Each row was made from one walk, in order. Every step used is in the known rows, and no mark comes twice. Write each row's walk.
Known rows
tobagab > raruver > nibu > baluf > nubub: +2.85	-0.52	+1.71	+0.80	-0.11	-1.35	-0.52	-0.68	+0.05	+0.88	-1.75	+4.57	+3.10	-2.52	+3.82	-1.59	-2.48	+0.29	+0.68	+1.83	+3.49	+0.17	+6.44	+0.86
lepaf > raruver > tobagab > baluf: -1.59	-0.40	-1.89	+0.36	+1.98	+0.93	-0.99	-3.09	-2.63	+1.20	+0.29	+1.12	-1.45	-2.35	-0.01	+0.63	+1.58	-1.20	+1.91	-3.22	-3.69	+1.06	-2.07	+0.57
nubub > raruver > gumam: -3.00	-1.08	+0.86	+0.57	+1.94	+0.64	+0.57	-0.49	+4.39	-0.88	+1.18	-2.99	-0.66	+2.21	-0.70	+1.32	-0.58	+1.83	-0.10	-0.82	-1.04	-0.70	-2.26	-2.41
tobagab > baluf: -0.16	+4.11	+0.54	-3.87	-2.76	-3.24	+0.28	-1.00	-1.53	+0.93	-1.58	-0.66	-0.03	-2.47	-1.26	-1.48	+2.01	-0.76	-0.25	+0.79	-2.49	-2.82	-4.26	+1.63
baluf > nubub > raruver > nibu: +2.94	-3.06	+0.91	+0.61	+1.93	+0.52	+1.48	+0.52	+0.76	-0.79	+0.59	+1.02	+0.41	+3.48	+1.56	-0.86	-1.28	+1.80	+0.57	+1.95	+0.90	+1.40	+3.07	-1.68
tobagab > raruver: -2.66	+0.66	+0.51	+0.34	+0.27	-2.87	+0.90	+0.43	-0.63	+0.58	-1.86	-0.13	-1.62	-1.73	+0.22	-0.41	-2.85	+0.17	-1.49	+0.29	-0.70	-4.01	-1.62	+0.30
raruver > tobagab > baluf > nibu: +0.92	+0.99	-2.72	-2.93	-1.96	+2.38	+0.53	-0.23	-1.45	-1.93	-1.03	+5.25	+0.46	-0.60	-0.95	-1.02	+3.95	+0.24	+1.16	+2.69	-0.01	-0.09	+3.54	+1.29
baluf > nubub > raruver > tobagab: -0.33	-3.20	-1.57	+1.44	+4.10	+2.87	+1.11	-0.36	-1.26	+2.36	+3.03	-0.60	+0.11	+0.25	+2.13	+0.41	-0.44	+2.48	+3.86	-1.41	-0.27	+2.25	+4.99	-2.58
lepaf > raruver: -1.43	-0.78	+1.49	+0.18	+1.27	-0.93	+1.93	-2.70	-1.17	+1.83	-0.05	-2.68	-3.04	+0.25	-0.74	+0.00	-0.77	-1.22	-1.23	-2.60	-2.63	-1.81	-4.98	-0.59
baluf > nibu > raruver > gumam: -0.20	-1.50	-1.13	+1.03	-0.14	+2.73	+0.14	+1.79	+3.71	-2.86	+1.32	+0.81	-0.09	+3.85	-1.29	+1.80	+1.90	+0.79	-0.65	+3.05	+3.48	-1.79	-0.61	-0.90
zalug > raruver > tobagab > baluf: -3.03	+1.43	-2.57	+0.63	+2.13	+1.09	+0.86	+1.71	-2.88	-0.25	-1.01	+3.54	-0.22	-3.51	-0.43	+1.65	+2.58	+0.55	+2.71	+0.02	+0.11	-1.14	-0.88	+1.49
tobagab > baluf > nubub > raruver > lepaf: +2.99	-0.43	+1.37	-0.87	-0.18	-3.63	-0.80	-2.76	-1.58	+1.44	+2.10	-0.96	+0.89	-1.27	+0.60	-0.43	-2.85	-1.04	+0.61	+0.29	-2.87	+5.64	+2.29	-2.09
dala > raruver > lepaf: -0.82	+0.40	+2.56	+0.69	-0.27	-2.62	+0.52	+0.05	-1.49	+1.74	+0.91	-5.57	-1.49	+2.30	-0.75	+1.13	-3.81	-1.88	-2.89	-1.79	+0.00	+3.15	-2.66	+0.74
zalug > raruver: -2.71	+1.56	+0.88	+0.62	+1.43	-1.00	+3.47	+2.21	-1.49	+0.56	-1.50	-0.49	-1.61	-1.10	-1.02	+1.17	+0.03	+0.71	-0.20	+0.20	+1.30	-4.07	-3.82	+0.31
nubub > baluf: +1.04	+3.13	+2.42	-1.05	-0.72	-0.58	-0.10	-1.49	-0.93	+1.43	-1.94	-0.41	+1.98	-2.41	-0.72	-1.31	+2.51	-0.09	+0.38	+0.21	-1.32	-1.23	-0.59	+0.65
gumam > raruver: -2.18	+0.12	+0.72	+1.32	-0.28	-1.24	+0.69	+0.65	-0.50	+2.19	-0.51	-4.49	-2.06	+0.21	-0.42	+0.18	-0.84	-0.45	-1.08	-1.12	+0.44	-2.89	-3.29	-0.20
raruver > gumam: -2.04	+1.66	+2.55	-1.51	+0.21	-1.03	+1.69	-2.13	+3.53	+1.81	+0.08	-1.69	+1.08	+1.31	+0.12	+1.67	+3.06	+2.22	-0.20	+1.34	+0.57	-3.25	-2.52	-0.99
baluf > nibu: +1.29	+0.87	+0.78	-3.22	-2.50	+0.28	+2.93	+0.28	-0.08	-1.41	-1.53	+1.37	-1.31	+2.06	-1.59	-1.47	+1.29	+0.03	-1.82	+3.07	+0.92	-3.08	+0.38	+0.44
lepaf > raruver > nibu > baluf: +1.48	-0.38	+1.61	+0.35	-0.10	+0.76	-0.67	-1.62	+0.29	-0.04	-1.98	+1.53	+0.01	+0.09	+0.79	-1.02	-0.40	-1.49	-1.44	-3.88	-0.70	+1.13	-0.43	+1.07
nubub > raruver > tobagab > baluf > nibu: +0.12	-1.57	-4.56	-0.96	-0.33	+3.99	-0.92	+1.49	-0.67	-4.81	-0.07	+3.63	-1.31	-0.11	-1.76	-1.34	-0.01	-0.08	+1.31	+0.70	-1.91	+2.42	+3.33	+0.15
dala > raruver > nibu: -0.25	-0.51	+1.46	+0.96	+0.00	+0.18	+0.89	+2.87	+0.55	-2.09	-1.23	-1.68	-1.34	+4.95	-0.48	-0.36	-1.38	-0.33	-1.75	+1.25	+2.63	-0.29	-2.93	+2.50

Write each row's walk
+2.88	+0.31	-1.74	-0.78	-3.43	-1.16	-2.04	+1.50	-1.64	-2.81	+0.35	+2.12	+0.16	+0.80	-1.86	+0.15	-0.21	-2.58	-2.57	+1.82	-0.84	+3.15	+0.75	+0.91 : tobagab > baluf > nibu > raruver > lepaf
-2.59	-1.42	+2.56	+1.17	+2.96	-0.42	+1.18	-4.47	+3.27	+1.48	+0.92	-2.09	-1.41	+1.60	-0.08	+2.62	+0.59	-0.05	-0.30	-1.42	-0.72	-1.46	-4.51	-2.12 : lepaf > raruver > gumam
+0.87	-0.83	-2.29	+0.05	-1.47	+1.88	+0.64	+3.75	-0.65	-2.63	+0.30	+0.15	-1.76	+2.63	-1.90	-0.43	+0.46	-0.55	-1.44	+1.40	+1.49	-2.41	-1.00	+0.41 : baluf > nibu > raruver
+1.10	-0.04	-0.02	-0.01	-1.06	+1.75	-1.42	+2.55	+1.32	-2.45	-1.81	+0.39	+1.03	+0.70	+0.12	-2.09	-1.78	+0.27	-1.26	-3.01	-1.19	+1.65	+1.93	+0.91 : nubub > raruver > nibu > baluf
-0.31	-1.28	-3.71	+0.77	-1.04	+2.90	-1.02	+0.66	-1.04	-2.07	-0.56	+3.19	-1.30	-0.46	-0.75	-0.35	+1.31	-0.93	+1.35	+1.91	+0.75	+0.73	+2.81	+1.02 : gumam > raruver > tobagab > baluf > nibu
+3.24	-1.04	+1.77	+1.55	-0.25	+0.37	-0.82	-0.51	+0.20	+2.27	-0.43	+0.56	+2.51	-0.35	+3.13	-1.06	-0.50	-0.23	+1.19	+0.03	+4.65	+1.58	+4.71	+0.26 : gumam > raruver > nibu > baluf > nubub
+1.69	+1.22	-2.95	-1.15	-3.21	+0.59	-1.24	+3.04	-1.46	-3.92	-0.08	+1.53	-1.00	-0.08	-2.60	-1.53	+1.17	-1.91	-0.73	+2.37	+0.22	-1.54	-2.35	+1.88 : tobagab > baluf > nibu > raruver
-1.12	-0.44	+1.96	+0.85	-0.13	-4.72	+0.17	-1.08	-0.88	+2.02	-1.20	+0.11	-0.40	-0.70	+0.92	+1.24	-4.12	-0.50	-3.13	-0.32	-1.45	+0.70	+1.51	-0.71 : tobagab > raruver > lepaf
-1.72	+1.07	-5.10	+1.10	+0.35	+1.87	-3.03	+2.22	-2.80	+0.72	+1.38	+0.27	+0.36	-1.90	-0.28	+1.00	+3.34	+0.47	+2.30	-2.13	-1.61	+0.19	-1.27	+1.78 : nibu > raruver > tobagab > baluf
+4.38	+1.26	+2.59	-2.00	-1.44	-0.31	+0.85	-1.38	+0.03	+2.52	-0.84	+2.70	+3.92	-0.60	+3.07	-1.76	+1.73	+0.92	+0.75	+1.01	+3.12	+0.56	+4.95	+0.52 : raruver > nibu > baluf > nubub
+0.38	-0.52	+1.00	-0.44	+1.82	-1.00	-0.56	-3.14	+2.84	-0.32	+2.55	-0.66	+1.49	-0.90	+0.87	+0.29	-0.02	+1.04	+3.03	+2.23	-0.14	+1.27	-0.33	-2.39 : tobagab > baluf > nubub > raruver > gumam
-0.60	-0.92	+2.20	+1.57	-0.38	-2.95	-0.04	-0.85	-0.91	+3.70	+0.04	-3.78	-1.29	+1.05	+0.22	+2.05	-2.02	-1.07	-2.87	-1.86	-0.57	+1.84	-0.49	-1.35 : gumam > raruver > lepaf
+0.34	+0.93	+0.77	+0.54	-1.31	-0.99	-1.41	+1.60	+0.74	-1.36	-3.58	+3.77	+1.61	-1.94	+1.79	-1.42	-2.25	-0.31	-1.60	-0.53	+1.07	-1.05	+2.82	+2.43 : tobagab > raruver > nibu > baluf
+0.30	-0.74	+2.02	+0.30	+1.95	+1.23	-0.80	-2.55	+3.51	+1.68	+2.69	-2.23	+2.80	-1.99	+2.11	-0.21	-1.37	+1.29	+2.75	-1.41	+1.55	+1.93	+3.27	-2.51 : nibu > baluf > nubub > raruver > gumam
+0.33	-0.02	+0.11	+1.23	-0.66	-1.88	-0.84	+1.49	-1.75	+2.34	+1.53	-3.11	-0.17	+1.56	-0.32	+2.29	-0.63	-0.41	-2.47	-2.34	-1.31	+1.71	-1.10	-0.77 : nibu > raruver > lepaf
+1.67	+0.34	+0.91	-0.63	+0.48	+0.56	-0.08	-0.66	-0.80	+2.08	+1.71	-2.83	+1.30	-3.47	+1.34	-2.41	-2.71	-0.06	+2.12	-2.97	-0.03	+1.45	+2.58	-1.23 : nibu > baluf > nubub > raruver
-2.68	+0.09	-0.25	+1.75	+1.22	+0.75	-1.00	+1.20	+2.98	+0.82	+1.91	-2.90	+0.47	+2.19	-0.15	+2.75	+2.41	+1.58	+0.16	-0.45	+1.35	-2.52	-3.89	-0.97 : nibu > raruver > gumam
-2.02	-0.16	-3.52	-0.03	+1.00	+2.01	-1.83	+0.97	-1.37	-1.08	+0.55	+0.30	-0.75	-1.57	-0.82	-0.33	+0.47	+0.52	+2.03	-2.41	-4.01	+1.70	+0.20	+0.07 : nubub > raruver > tobagab > baluf
+0.29	+0.38	-1.93	-0.27	-1.82	+1.23	-1.58	+1.04	+3.11	-4.26	+0.64	+2.22	+0.51	+1.10	-1.87	+0.62	+2.62	-0.38	+0.29	+3.83	+1.69	-1.11	-1.88	+0.58 : tobagab > baluf > nibu > raruver > gumam
